Every row comes from one small tree of marks. The marks that hang from a mark follow it in brackets, in alphabetical order. Every link used is in the known rows. Which tree was each row made from?
Known rows
W(X(U)): [ 0.10 -0.58  0.77  0.41 -0.74  0.40 -0.67  2.56  1.26  0.42  0.32 -1.06
 -2.79 -0.05 -0.10 -0.54  1.41  0.20  0.01  0.43 -1.62 -0.23  1.25  0.02]
A(X(G U(Z) W)): [-0.12 -0.85 -1.69 -2.88 -2.55  0.23  2.42 -1.42  0.00  0.07  0.30 -2.48
 -4.08  0.37 -1.83  0.26  1.48 -1.54 -0.45  0.47 -3.12 -0.90  2.23 -2.24]
B(X(G U(Z) W)): [-0.19 -0.47 -1.30 -1.67 -1.13  0.09  2.86 -1.12  0.48 -0.09  0.34 -2.16
 -5.08  0.29 -1.76  0.31  0.14 -1.03 -0.27  0.47 -3.22 -0.65  2.16 -2.60]
B(X(G Q U W)): [-0.13 -0.60 -1.52 -0.90 -1.86 -0.26  2.06 -1.33 -0.03 -0.07 -1.13 -0.97
 -1.18  0.43 -1.74  0.00  0.34 -1.20 -0.08  0.53 -1.89 -0.77  0.59 -3.33]
B(X(G Q U)): [-0.32 -0.23 -0.81 -0.23 -0.47 -0.40  1.93 -0.54 -0.13 -0.02 -1.44 -1.14
 -2.91  0.29 -1.31  0.09  0.27 -0.36 -0.05  0.16 -1.54 -0.97  0.19 -2.63]
Q(X(B G U W)): [-0.10 -1.35  0.28  0.02 -2.55  0.49  0.92 -1.56 -1.42  0.88  1.27 -3.16
 -4.18  0.07 -1.23 -0.37  2.21 -0.59  0.30  0.34 -3.90 -0.86  2.66 -0.83]
Z(U): [ 0.01  0.01  0.04  0.09 -0.59  0.67  0.35  0.48  0.50  0.53 -1.12 -0.74
 -2.29  0.02  0.05  0.21  0.41  0.44 -0.70  0.12 -1.12  0.28  0.46  0.06]
A(X(B Q U(Z))): [-0.07  0.59 -0.67 -1.56 -0.30 -0.53  0.56 -1.70 -0.61  0.18 -1.03 -1.64
 -4.32 -0.09 -0.75 -0.06  2.08 -0.81 -0.96 -0.31 -2.84 -0.94  0.63 -1.29]
Q(X(B U W)): [-0.09 -0.73  1.15  0.48 -1.69  0.14 -0.28 -1.34 -0.88  0.75  1.11 -2.96
 -3.01  0.10 -0.12 -0.43  2.13 -0.11 -0.12  0.40 -3.73 -0.27  2.52 -0.42]
B(X): [-0.23  0.72 -0.94 -0.02  1.27 -0.36  0.73 -0.12  0.62 -0.09 -0.38 -0.77
  0.53  0.17 -0.22  0.31 -1.00  0.13 -0.10  0.13 -0.70 -0.15 -0.09 -1.22]
Q(X(B G W)): [-0.03 -0.69 -1.65 -0.45 -1.81  0.57  0.80 -2.38 -1.74  0.82  0.74 -1.26
 -1.45  0.13 -1.08 -0.34  1.14 -0.64  0.62  0.13 -2.37 -0.78  1.52 -0.90]
Q(X(G U(Z) W)): [-0.29 -1.03 -0.82 -1.31 -2.38  0.31  2.20 -1.76 -0.27  0.42  1.27 -2.66
 -7.65  0.50 -0.86 -0.04  1.14 -0.37 -0.10  0.63 -3.28 -0.86  2.69 -1.51]
U(Z): [-0.01  0.46 -0.48 -1.02  0.44  0.04  0.79 -0.59  0.17 -0.16  0.37  0.20
 -3.95  0.02 -0.10  0.14 -0.23 -0.08 -0.30 -0.09 -0.56 -0.16  0.42 -0.01]
X(G U W): [ 0.10 -1.66  0.37 -0.73 -2.89  0.41  1.42 -0.27 -0.17  0.18  0.59 -1.42
 -1.79  0.11 -1.57 -0.12  1.32 -1.10  0.11  0.44 -2.08 -0.38  1.79 -1.29]
Q(X(B G U(Z))): [-0.33 -0.55  0.62 -0.39 -0.61  0.51  1.71 -1.54 -1.23  0.78  1.30 -3.12
 -8.83  0.00 -0.97 -0.05  2.08  0.22  0.09 -0.16 -4.23 -1.17  2.51 -0.05]
U(X(B G W) Z): [ 0.34 -0.24 -3.24 -2.64 -0.31  0.67  2.49 -1.10 -1.19  0.04 -0.48 -0.40
 -6.36 -0.35 -2.28  0.26  0.86 -1.67 -0.01 -0.51 -2.70 -0.38  1.04 -1.19]
W(X(B U)): [ 0.23 -0.46  1.26  0.73 -0.45  0.56 -0.92  2.14  0.23  0.72  0.53 -1.32
 -3.14 -0.48 -0.37 -0.67  2.48 -0.16  0.04 -0.06 -2.73 -0.37  1.59  0.68]
A(X(B Q U W)): [ 0.16 -0.18 -0.74 -1.32 -2.22 -0.40 -0.15 -1.75 -0.86  0.33 -1.28 -1.57
  0.53  0.09 -1.18 -0.29  2.38 -1.52 -0.73  0.16 -2.58 -0.55  0.70 -1.98]
B(X(G Q W)): [-0.06  0.03 -3.61 -1.28 -1.15 -0.30  1.82 -1.97 -0.46 -0.05 -1.54  0.91
  1.14  0.42 -1.58  0.00 -0.75 -1.23  0.21  0.38 -0.34 -0.72 -0.52 -3.43]
A(X(B U)): [-0.08 -0.13  1.04 -0.45 -0.51 -0.08 -0.05 -0.35 -0.54  0.47 -0.15 -3.17
 -0.82 -0.17 -0.73  0.05  2.31 -0.46 -0.58 -0.04 -3.24 -0.46  1.22 -0.18]
B(X(Q)): [-0.21  0.99 -1.93 -0.22  1.08 -0.73  0.64 -0.93  0.05 -0.15 -1.77  0.62
  0.52  0.31 -0.19  0.05 -1.03 -0.03 -0.20  0.06  0.18 -0.44 -1.30 -2.13]
G(X(B Q U W)): [ 0.08 -0.29  0.33  0.65 -1.40 -0.58 -1.72 -1.43 -0.10  0.35 -0.80 -1.30
 -2.75 -0.20 -1.76 -0.67  1.94 -1.99 -0.41  0.33 -2.02 -0.23  0.43 -1.78]
B(X(Q W)): [-0.03  0.62 -2.79 -0.94 -0.33 -0.67  0.79 -1.64  0.22 -0.18 -1.65  0.92
  1.57  0.41 -0.56 -0.07 -0.96 -0.74 -0.25  0.48 -0.18 -0.12 -0.76 -3.05]
Q(X(B G)): [-0.22 -0.22 -0.91  0.25 -0.41  0.51  0.64 -1.66 -1.83  0.84  0.57 -1.42
 -2.59  0.02 -0.69 -0.15  1.17  0.21  0.68 -0.13 -2.19 -1.01  1.02 -0.05]

Write each row's tree
[ 0.05 -0.45  0.14 -0.72 -1.02  0.16  1.43 -1.53 -1.38  0.19 -0.50 -0.90
 -6.70 -0.19 -1.49 -0.23  1.99 -0.95 -0.12 -0.66 -2.60 -1.11  0.92 -0.91]
X(B G Q U(Z))
[ 0.25  0.32 -0.29 -0.40 -0.37  0.18 -0.48  0.65  0.06  0.45 -0.46  0.22
 -6.50 -0.30 -0.45 -0.75  2.14 -0.44 -0.34 -0.16 -2.38 -0.78  0.91 -0.37]
W(X(B Q U(Z)))
[ 0.23 -0.72 -0.51  0.17 -1.54  0.60  0.06  1.04 -0.68  0.67 -0.92  0.17
 -3.74 -0.26 -1.39 -0.83  2.59 -0.79  0.49 -0.16 -2.10 -1.22  0.65 -0.71]
W(X(B G Q U))
[-0.40 -0.15 -0.42 -1.00  0.23  0.02  2.78 -0.49  0.36 -0.02  0.28 -2.36
 -6.61  0.15 -1.67  0.42  0.04 -0.18 -0.20  0.08 -2.88 -0.87  1.57 -1.70]
B(X(G U(Z)))
[ 0.21 -1.51  0.68 -0.31 -2.53  0.55  0.99 -0.80 -1.28  0.42  0.71 -1.83
 -1.90 -0.29 -1.83 -0.28  2.32 -1.46  0.18 -0.08 -3.13 -0.47  2.08 -0.65]
X(B G U W)
[ 0.43  0.22 -2.78 -1.11 -0.84  0.59  0.76 -0.63 -0.57  0.49 -3.21  0.16
 -3.57 -0.25 -0.92  0.00  1.19 -0.93 -0.98 -0.24 -2.44  0.29 -0.19 -1.41]
Z(U(X(B Q W)))
[-0.26  0.47 -2.75 -0.63  0.16 -0.32  1.84 -1.28 -0.41 -0.03 -1.74  0.70
 -0.13  0.32 -1.17  0.18 -0.84 -0.47  0.20  0.06  0.02 -0.94 -1.04 -2.59]
B(X(G Q))
[-0.14 -0.35 -0.36 -1.93 -0.91  0.33  1.76 -1.29 -1.01  0.45  0.17 -3.14
 -5.38 -0.19 -1.86  0.29  2.33 -1.08 -0.44 -0.32 -3.98 -1.22  1.99 -0.85]
A(X(B G U(Z)))
[ 0.11 -0.67  0.52 -1.27 -1.75 -0.01  1.01 -0.66  0.49 -0.08  0.81 -1.73
 -5.07  0.11 -0.50 -0.11  0.83 -0.87 -0.67  0.36 -2.39  0.01  2.00 -0.91]
X(U(Z) W)
[ 0.21 -0.02 -4.75 -2.97 -0.93  0.10  2.83 -1.59 -0.59 -0.30 -1.98  1.57
 -5.63  0.12 -1.82  0.14 -0.10 -1.58 -0.19 -0.15 -0.86 -0.62 -0.24 -2.66]
U(X(G Q W) Z)
[-0.12  0.49 -1.23 -1.52 -0.62 -0.68  1.42 -1.55  0.64 -0.26 -0.80 -0.71
 -4.68  0.39 -0.72 -0.01 -0.12 -0.84 -0.83  0.41 -2.21 -0.35  0.89 -3.17]
B(X(Q U(Z) W))
[-0.14  0.20  1.61  0.46  0.66 -0.19 -0.86 -0.62  0.49  0.42  0.67 -2.85
 -8.29 -0.39 -1.58 -0.20  1.64 -1.13 -0.58 -0.02 -3.13 -0.35  1.50 -0.03]
G(X(B U(Z)))
[ 0.22 -0.44 -3.96 -1.83 -1.99  0.76  2.37 -0.44 -0.26  0.32 -3.46  0.58
 -3.90  0.10 -1.57  0.31  0.47 -1.08 -0.58  0.18 -1.56 -0.23 -0.13 -2.50]
Z(U(X(G Q W)))
[ 0.35 -0.72 -2.40 -1.55 -1.36  1.42  2.24 -0.07 -0.79  0.76 -1.94 -1.32
 -4.49 -0.40 -2.11  0.29  1.48 -1.14 -0.46 -0.21 -3.37 -0.01  1.33 -0.95]
Z(U(X(B G W)))
[-0.32  0.52  0.53 -0.73  1.06 -0.41  1.53 -0.20  1.00 -0.08  0.24 -2.54
 -5.83  0.18 -0.35  0.38 -0.19  0.14 -0.71  0.18 -2.71 -0.30  1.43 -1.37]
B(X(U(Z)))
[ 0.37 -0.41 -3.51 -1.60 -0.97  0.28  1.53 -1.36 -1.70  0.10 -2.12  1.00
 -2.23 -0.27 -2.05 -0.13  1.12 -1.76  0.24 -0.38 -1.46 -0.52 -0.50 -1.99]
U(X(B G Q W))
[ 0.29 -1.27 -0.01 -0.48 -2.90  0.17  0.83 -1.59 -1.56  0.27 -0.66 -0.50
 -1.75 -0.14 -1.89 -0.47  2.26 -1.69  0.08 -0.22 -2.39 -0.75  0.99 -1.64]
X(B G Q U W)
[ 0.18  0.49 -3.33 -2.02  0.84  0.22  2.37 -1.27 -1.60 -0.04 -1.90  1.08
 -7.46 -0.35 -1.81  0.13  0.82 -1.14 -0.10 -0.86 -1.76 -0.94 -0.58 -1.22]
U(X(B G Q) Z)
[-0.12 -0.82  0.86  0.47 -1.45 -0.33 -1.11 -0.08  1.22  0.27  0.22 -2.32
 -3.10  0.04 -1.54 -0.26  1.02 -1.40 -0.39  0.88 -1.65  0.12  1.18 -1.45]
G(X(U W))
[ 0.17 -0.36 -3.59 -2.86 -0.66  0.49  2.91 -0.75 -0.20 -0.15 -0.68  0.11
 -6.17 -0.03 -2.01  0.41 -0.09 -1.39 -0.12 -0.05 -1.72 -0.34  0.83 -1.78]
U(X(G W) Z)
[ 0.30 -0.87 -1.13 -0.74 -2.00  0.69  0.84 -1.52 -1.53  0.34  0.34 -0.24
  0.16 -0.23 -1.86 -0.26  1.22 -1.50  0.46 -0.13 -1.52 -0.43  1.08 -0.60]
X(B G W)
[ 0.29 -0.56  0.70  0.00 -2.06 -0.25 -0.43 -1.31 -0.88  0.15 -0.49 -0.53
 -1.02 -0.15 -0.74 -0.52  1.98 -1.30 -0.36 -0.01 -2.13 -0.19  0.79 -1.27]
X(B Q U W)
[ 0.00  0.36 -3.84 -2.34  0.39  0.03  2.69 -0.81 -0.57 -0.29 -2.25  1.37
 -6.83  0.00 -1.51  0.34 -0.24 -0.80 -0.22 -0.57 -0.55 -0.90 -0.86 -1.80]
U(X(G Q) Z)
[ 0.15 -0.16 -3.58 -2.04 -2.25  0.03  0.88 -2.75 -1.79  0.36 -1.53  0.34
  2.19  0.08 -2.15 -0.16  1.54 -2.03  0.08 -0.07 -1.18 -1.13 -0.26 -2.41]
A(X(B G Q W))
[-0.04  0.69 -0.78  0.94  0.70 -0.57 -1.89 -1.34 -0.33  0.36 -1.29  0.33
 -2.10 -0.29 -1.24 -0.51  0.80 -1.34 -0.08 -0.19 -0.11 -0.41 -1.35 -0.92]
G(X(B Q))
[ 0.25  0.58 -3.92 -2.59 -0.07 -0.31  1.65 -1.26  0.05 -0.43 -1.90  1.50
 -5.28  0.10 -0.76  0.04 -0.32 -1.18 -0.65 -0.07 -0.66 -0.05 -0.43 -2.18]
U(X(Q W) Z)
[ 0.04 -0.63  1.46  0.77 -1.16 -0.14 -1.60 -0.43  0.28  0.51  0.45 -2.72
 -3.24 -0.35 -1.85 -0.41  1.95 -1.78 -0.40  0.47 -2.84  0.05  1.45 -0.91]
G(X(B U W))
[-0.05 -1.29 -1.36 -1.89 -2.98  0.18  1.53 -0.64 -0.10  0.24 -0.15 -2.58
 -0.13  0.24 -1.84  0.16  1.64 -1.39 -0.20  0.59 -2.52 -0.81  1.79 -2.12]
A(X(G U W))
[-0.34  0.18 -1.22 -1.14 -0.03 -0.37  2.65 -1.09  0.06 -0.11 -1.11 -1.03
 -6.42  0.35 -1.43  0.19 -0.04 -0.40 -0.34  0.06 -2.18 -1.16  0.53 -2.56]
B(X(G Q U(Z)))
[-0.13 -0.88  0.59 -1.01 -1.08  0.35  2.04 -0.10 -0.14  0.03  0.64 -1.87
 -6.87  0.01 -1.27  0.16  1.05 -0.46 -0.21 -0.14 -2.33 -0.78  1.88 -0.56]
X(G U(Z))
[-0.04 -0.62 -0.35 -1.43 -2.26 -0.14  0.44 -0.66  0.54  0.10 -0.13 -2.75
  0.34  0.29 -0.76  0.08  1.42 -1.09 -0.66  0.68 -2.33 -0.22  1.46 -1.63]
A(X(U W))
[-0.29 -0.45 -0.93 -2.18 -1.11  0.17  2.20 -0.79 -0.01  0.17 -0.11 -2.67
 -5.24  0.22 -1.55  0.45  1.33 -0.66 -0.47  0.11 -2.69 -1.17  1.63 -1.38]
A(X(G U(Z)))
[ 0.28 -0.91  1.69  0.01 -1.83  0.20 -0.23 -0.46 -0.54  0.31  0.75 -1.59
 -1.29 -0.27 -0.81 -0.31  2.03 -1.02 -0.28  0.07 -2.99  0.10  1.82 -0.29]
X(B U W)
[-0.09 -0.24  0.68 -0.59 -1.29  0.12  0.55 -1.96 -0.64  0.62  1.38 -2.88
 -7.25  0.08 -0.35 -0.33  1.94 -0.18 -0.44  0.21 -4.43 -0.40  2.78 -0.50]
Q(X(B U(Z) W))
[ 0.19 -1.00  0.52  0.27 -1.22  0.97  0.08  1.94 -0.38  0.78  0.38 -1.54
 -3.71 -0.44 -1.47 -0.54  2.65 -0.55  0.53 -0.13 -2.89 -0.91  1.81  0.13]
W(X(B G U))
[ 0.06 -1.21 -0.07 -0.04 -1.56  0.81  0.56  2.52  0.56  0.54  0.25 -1.15
 -3.52 -0.04 -1.08 -0.42  1.63 -0.30  0.46  0.26 -1.84 -0.87  1.59 -0.32]
W(X(G U))
[ 0.01  0.17 -2.18 -0.07 -0.96 -0.78 -1.36 -1.56  0.65  0.05 -1.36  0.96
 -0.42  0.17 -1.29 -0.49 -0.06 -1.83 -0.18  0.57  0.62 -0.11 -1.07 -2.37]
G(X(Q W))
[ 0.17 -0.67 -2.62 -1.25 -2.47  0.06  1.24 -1.76 -0.95 -0.10 -1.13  1.57
  1.18  0.26 -1.35 -0.30  0.19 -1.41  0.32  0.18  0.29 -0.65 -0.35 -2.20]
X(G Q W)
[ 0.32 -0.69 -2.47 -1.64 -0.65  0.70  1.78 -0.67 -1.43  0.16 -0.77 -0.13
 -2.38 -0.39 -2.17  0.12  1.06 -1.59  0.28 -0.36 -2.25 -0.28  0.59 -1.08]
U(X(B G W))
[-0.26 -0.02  0.62  0.98 -0.29 -0.81 -1.26 -0.30  0.83  0.17 -1.23 -0.98
 -4.04  0.11 -1.09 -0.41  0.91 -0.92 -0.46  0.36 -0.47 -0.36 -0.43 -1.49]
G(X(Q U))
